Each row comes from the steps of one walk. Every step used is in the known rows, and no mark comes twice. Write the walk behind each row, first mark first.
Known rows
suso -> vofi -> zalaver -> mepas: [ -4.9  62.6   2.1  -5.4  21.0   9.5   4.8   9.2   2.9  36.2 -29.1  -8.4
  33.0   0.8  -5.2   0.0  33.3  -2.1   0.7   8.1  -0.3]
vofi -> zalaver: [ -1.0  39.0  10.4   4.9  36.9  -2.7  -1.9   2.0  -5.1  25.1 -32.9  -1.6
  20.2   3.3  25.0   7.8  16.1   9.1  -3.3   2.0  -7.5]
vofi -> zalaver -> mepas -> suso: [ -2.7  42.0  -2.7 -11.7  12.4  15.6   6.5   3.2   5.2  22.4 -23.1 -18.1
  28.6  10.3   5.1   9.8  14.8  -0.5   1.3  16.1 -16.1]
sude -> suso -> vofi -> zalaver -> mepas -> fovub: [-25.4  43.2 -11.8  -1.8  13.0   0.7  -5.0   7.1  18.8  31.7  -5.2 -30.1
  27.8   1.5 -13.7   0.4   6.0   2.7   3.0  20.3  -6.9]
zalaver -> vofi -> suso -> sude: [ -4.2  49.4  -5.0   1.3  15.3  29.0  12.0  -4.1  14.5  41.9 -14.4   6.0
  16.6  -7.5  15.2  23.8  45.8  -5.3 -18.2   4.7  11.8]
vofi -> zalaver -> mepas -> suso -> sude: [-11.1  44.6  -6.7  -8.6  27.0  48.4  11.2  -7.2  14.7  20.4 -18.3 -21.0
  22.2  -3.6   8.6  21.4  38.5  -3.0  -5.7  14.9  -7.5]
zalaver -> vofi -> suso -> mepas -> ranolug: [ -3.4  65.3  -6.8   5.0   0.1 -11.8  -2.3  17.5  -3.6  29.2 -40.8   8.8
  26.6  -1.3 -13.4  19.9  15.4   1.0  -4.4  -7.0   0.4]
suso -> sude -> sotar: [ 17.4  36.3  -2.6  11.7  22.0  50.4   8.5 -15.5  -0.4   3.3   4.7   8.3
  -4.6 -20.3  13.2   6.4  43.2  -0.4 -11.7  10.2  -2.6]
suso -> mepas: [  2.1  45.6   0.3   4.2  -1.4  23.0 -11.2   4.2   4.2  11.2 -19.7   3.8
   7.5  -9.2   0.1   1.3  20.8   3.4  -4.8 -11.7 -20.8]
zalaver -> vofi -> suso -> sude -> sotar: [ 11.7  45.8  -8.2   2.3  16.6  42.7  20.8 -15.2  -4.9  27.0  -4.9  13.6
   6.2 -17.6  12.3   7.1  47.2  -9.4 -28.3  12.0  10.4]
zalaver -> vofi -> suso: [  3.8  49.3  -1.8  -1.9   1.2  -5.8   4.7   4.7   2.5  44.2 -17.3  11.4
  19.7   5.0  12.7  11.6  19.9  -1.5 -11.6   6.9   2.0]
ranolug -> mepas -> suso -> sude -> sotar: [ 13.4  25.9 -18.6  -5.7  24.8  73.3   5.1 -23.0   2.2  -1.9  11.7   5.5
  -9.1 -13.2   6.8  14.5  40.2  -8.7 -21.8  26.8  -8.0]
mepas -> zalaver -> vofi -> suso -> sude -> sotar: [  8.8  41.9 -13.5   0.1  22.5  57.5  20.7 -13.8   2.9  22.3 -14.4   7.3
   6.0 -21.8  17.3   8.9  35.4  -6.2 -14.6  19.1   7.2]
vofi -> suso: [  8.1  27.8  -8.0   1.8  13.4 -12.5  12.4   5.3  -2.0  33.0 -19.8   9.3
   3.8   0.3  24.2  17.5  20.7   9.2  -4.1   8.9  -8.2]
fovub -> mepas -> zalaver: [  3.4  31.6 -17.7  -3.3   9.5  21.4 -16.9  -6.7   4.6  -3.4 -21.2  -2.4
   7.3 -19.8  17.3   9.6  11.1   7.0  19.5  -4.3 -26.0]
zalaver -> mepas: [  7.9  53.1  -1.3   0.6   6.2   1.6  -8.1  10.8   0.8  21.0   2.6  -3.4
  17.9   9.1  -2.0   5.7  26.1  -8.6   8.9   4.5 -19.2]
vofi -> zalaver -> mepas: [ -4.3  55.1   2.0  -4.4  29.3  -4.1  -0.2   7.1 -12.5  28.2 -27.0  -8.2
  30.1   7.5   8.0   2.8  25.7  -6.7   0.4   1.1 -14.0]
ranolug -> mepas -> zalaver -> vofi -> suso -> sude -> sotar: [  5.1  37.6 -27.4  -9.9  35.3  62.3  11.7 -17.3  -4.3  17.5  -9.8  13.0
   1.1 -15.8  14.8  11.6  40.4 -19.7 -24.8  20.8   4.4]
mepas -> suso: [ 11.7  25.9   2.5   1.7  -4.2  23.1  -1.0   0.2  23.9  13.6  -4.5  -6.2
   5.7   5.5   8.4  16.5   6.3  14.4   7.9  23.0 -14.8]
fovub -> mepas: [  6.6  39.4 -10.5  -1.2   0.7   4.5 -19.2 -11.9  -9.6   2.8  -6.6   6.5
  10.4 -16.4   8.8   6.8  24.7   3.2   0.2 -14.3 -20.1]
zalaver -> mepas -> fovub: [ -2.3  42.9  -9.5  -0.9  -3.9 -10.7  -9.6  -1.9   3.1  12.4  23.6 -20.3
  10.5   1.4 -11.1  -0.1  17.0  -0.2  10.5  21.0 -29.5]

Which walk is each row?
[ -5.1  39.6  -3.5 -11.5   9.8  26.2   6.6  -7.2  10.3  23.1 -40.0  -7.6
  27.0 -18.2   2.8   5.3  17.4  17.4  -8.7  10.3   1.9] => fovub -> mepas -> suso -> vofi -> zalaver
[-20.5  27.1 -13.9   7.2  -6.1  12.5 -21.5   2.5  23.6   9.1   7.5 -18.7
   3.8  -6.6  -8.5   2.0  -6.5   6.1  -0.7   3.4 -22.8] => sude -> suso -> mepas -> fovub
[  7.6  21.0 -14.7 -11.0  11.5  32.6 -11.7  -3.7  12.1   9.7   0.2   2.0
   0.3  11.1   5.0  20.6   9.6  -1.2  -3.7  23.5 -18.6] => ranolug -> mepas -> suso
[ -4.0  32.2  -0.4  12.0   4.1  31.0 -10.7  20.0  49.3  36.6  -8.4   0.2
  12.9   1.3  -0.3  12.2   2.7  11.7   9.0  11.5  10.9] => sude -> suso -> vofi
[ -7.2  47.0 -13.3  -1.7  21.7  41.2  13.3  -2.2  23.0  36.9 -23.3  -1.3
  14.2 -11.9  21.2  25.0  35.3  -1.7  -6.3  13.8   7.1] => mepas -> zalaver -> vofi -> suso -> sude
[-11.9  42.2  -8.0  18.6   9.6   4.4 -21.9  24.7  18.0  11.1 -29.0  -2.4
  20.3   2.1 -10.1  23.3  -8.2   4.5  13.1 -14.9  -9.0] => sude -> suso -> mepas -> ranolug
[-17.5  51.2  -3.1  -2.8  25.3  15.9  -0.6  20.8  17.0  42.6 -28.5 -13.3
  35.6   7.7  -1.4   5.0  15.5  -5.2   2.3   5.5   5.1] => sude -> suso -> vofi -> zalaver -> mepas
[  6.3  26.9 -14.3  -7.2 -11.5  24.0  -8.4 -13.9   7.1  -0.1  -6.9  -5.5
  10.1 -12.3   5.5  11.7  13.3   9.9   1.1   4.4 -24.1] => fovub -> mepas -> suso
[ 11.7  35.4   3.6   1.3 -13.7  39.9   5.4   7.0  45.2  26.6  -9.6  -3.7
   6.6  -5.3  -6.9  11.6  13.9  22.6   5.9  32.5   2.4] => mepas -> suso -> vofi
[  6.5  32.7 -11.2 -10.4   2.7  47.6  -2.4   2.8  35.6  23.5  -7.1   4.4
   3.9  -0.1 -11.0  15.0  18.0   7.3  -3.2  32.9   0.7] => ranolug -> mepas -> suso -> vofi
[ -2.0  32.1 -12.0   3.9  26.8  22.9  17.3  -4.6  11.4  30.8 -14.0   5.1
   0.6 -13.4  27.0  28.8  44.5   5.4 -12.2  12.8   0.3] => vofi -> suso -> sude
[-16.3  34.3   4.5   7.2  31.7  19.1  -3.0  15.0  29.2  42.4 -36.8  -4.0
  25.8   3.1  12.4   9.7   3.3  11.9  -0.8   6.0  14.5] => sude -> suso -> vofi -> zalaver
[ -3.4  68.0   0.2   4.7  27.2 -13.0   2.9  22.2  -0.6  31.1 -40.0  -7.9
  39.3   2.3 -17.7  17.9  22.4   3.7  15.8   7.9   4.0] => suso -> vofi -> zalaver -> mepas -> ranolug
[  5.0  48.1 -11.1   9.6   7.8 -17.5 -18.8   1.4 -10.7  -2.9 -19.1   5.6
  18.8 -13.5  -6.4  24.2  15.3   7.6  15.2 -15.2 -13.8] => fovub -> mepas -> ranolug
[  2.0  55.1  -1.7  15.0   5.6  -5.2 -13.7  16.4   3.8   5.2 -29.7   4.2
  14.4  -6.0 -14.0  19.4  12.2   8.3  10.2 -11.5 -13.0] => suso -> mepas -> ranolug
[ -1.0  54.9  -6.0  -4.3  -2.9  29.5 -22.8  -6.1  12.2  13.9 -17.1  -1.4
  24.8 -11.8   4.1   2.0  10.2  -5.0   8.1  -6.0 -11.6] => fovub -> mepas -> zalaver -> vofi
[  6.0  61.0  -3.7  11.3  12.8 -20.0 -10.2  21.3  -1.8  14.3 -11.7  -3.2
  26.2   8.8 -15.0  22.1  16.4  -2.8  23.5   2.7 -13.5] => zalaver -> mepas -> ranolug
[ -5.4  55.4  -7.0  -5.7  -8.4  13.8   3.2   6.2  -1.9  35.4 -30.4   9.5
  18.5  -7.3   1.4   4.7  24.6  -5.9 -22.2 -10.6  -5.7] => zalaver -> vofi -> suso -> mepas
[  7.6  47.5  -2.7  -7.4 -15.7  38.1  10.5  10.1  36.7  30.6  -5.5  -9.9
  18.9  -0.1 -17.6   5.2  21.6   6.9   8.5  29.3  -3.0] => zalaver -> mepas -> suso -> vofi
[  4.1  53.3   6.7   5.2   5.1  27.5 -14.7   6.6  27.1  25.8 -13.7  -1.1
  19.8   3.2   8.3   6.0   3.3  -1.5  13.2  11.5  -3.6] => mepas -> zalaver -> vofi
[-13.2  46.8 -14.1  -4.7 -17.7  -3.7   1.4  -5.0   2.2  25.1  -5.8  -9.4
  12.7 -10.5 -10.9  -2.4  16.3   1.9 -19.5   8.5 -16.8] => zalaver -> vofi -> suso -> mepas -> fovub
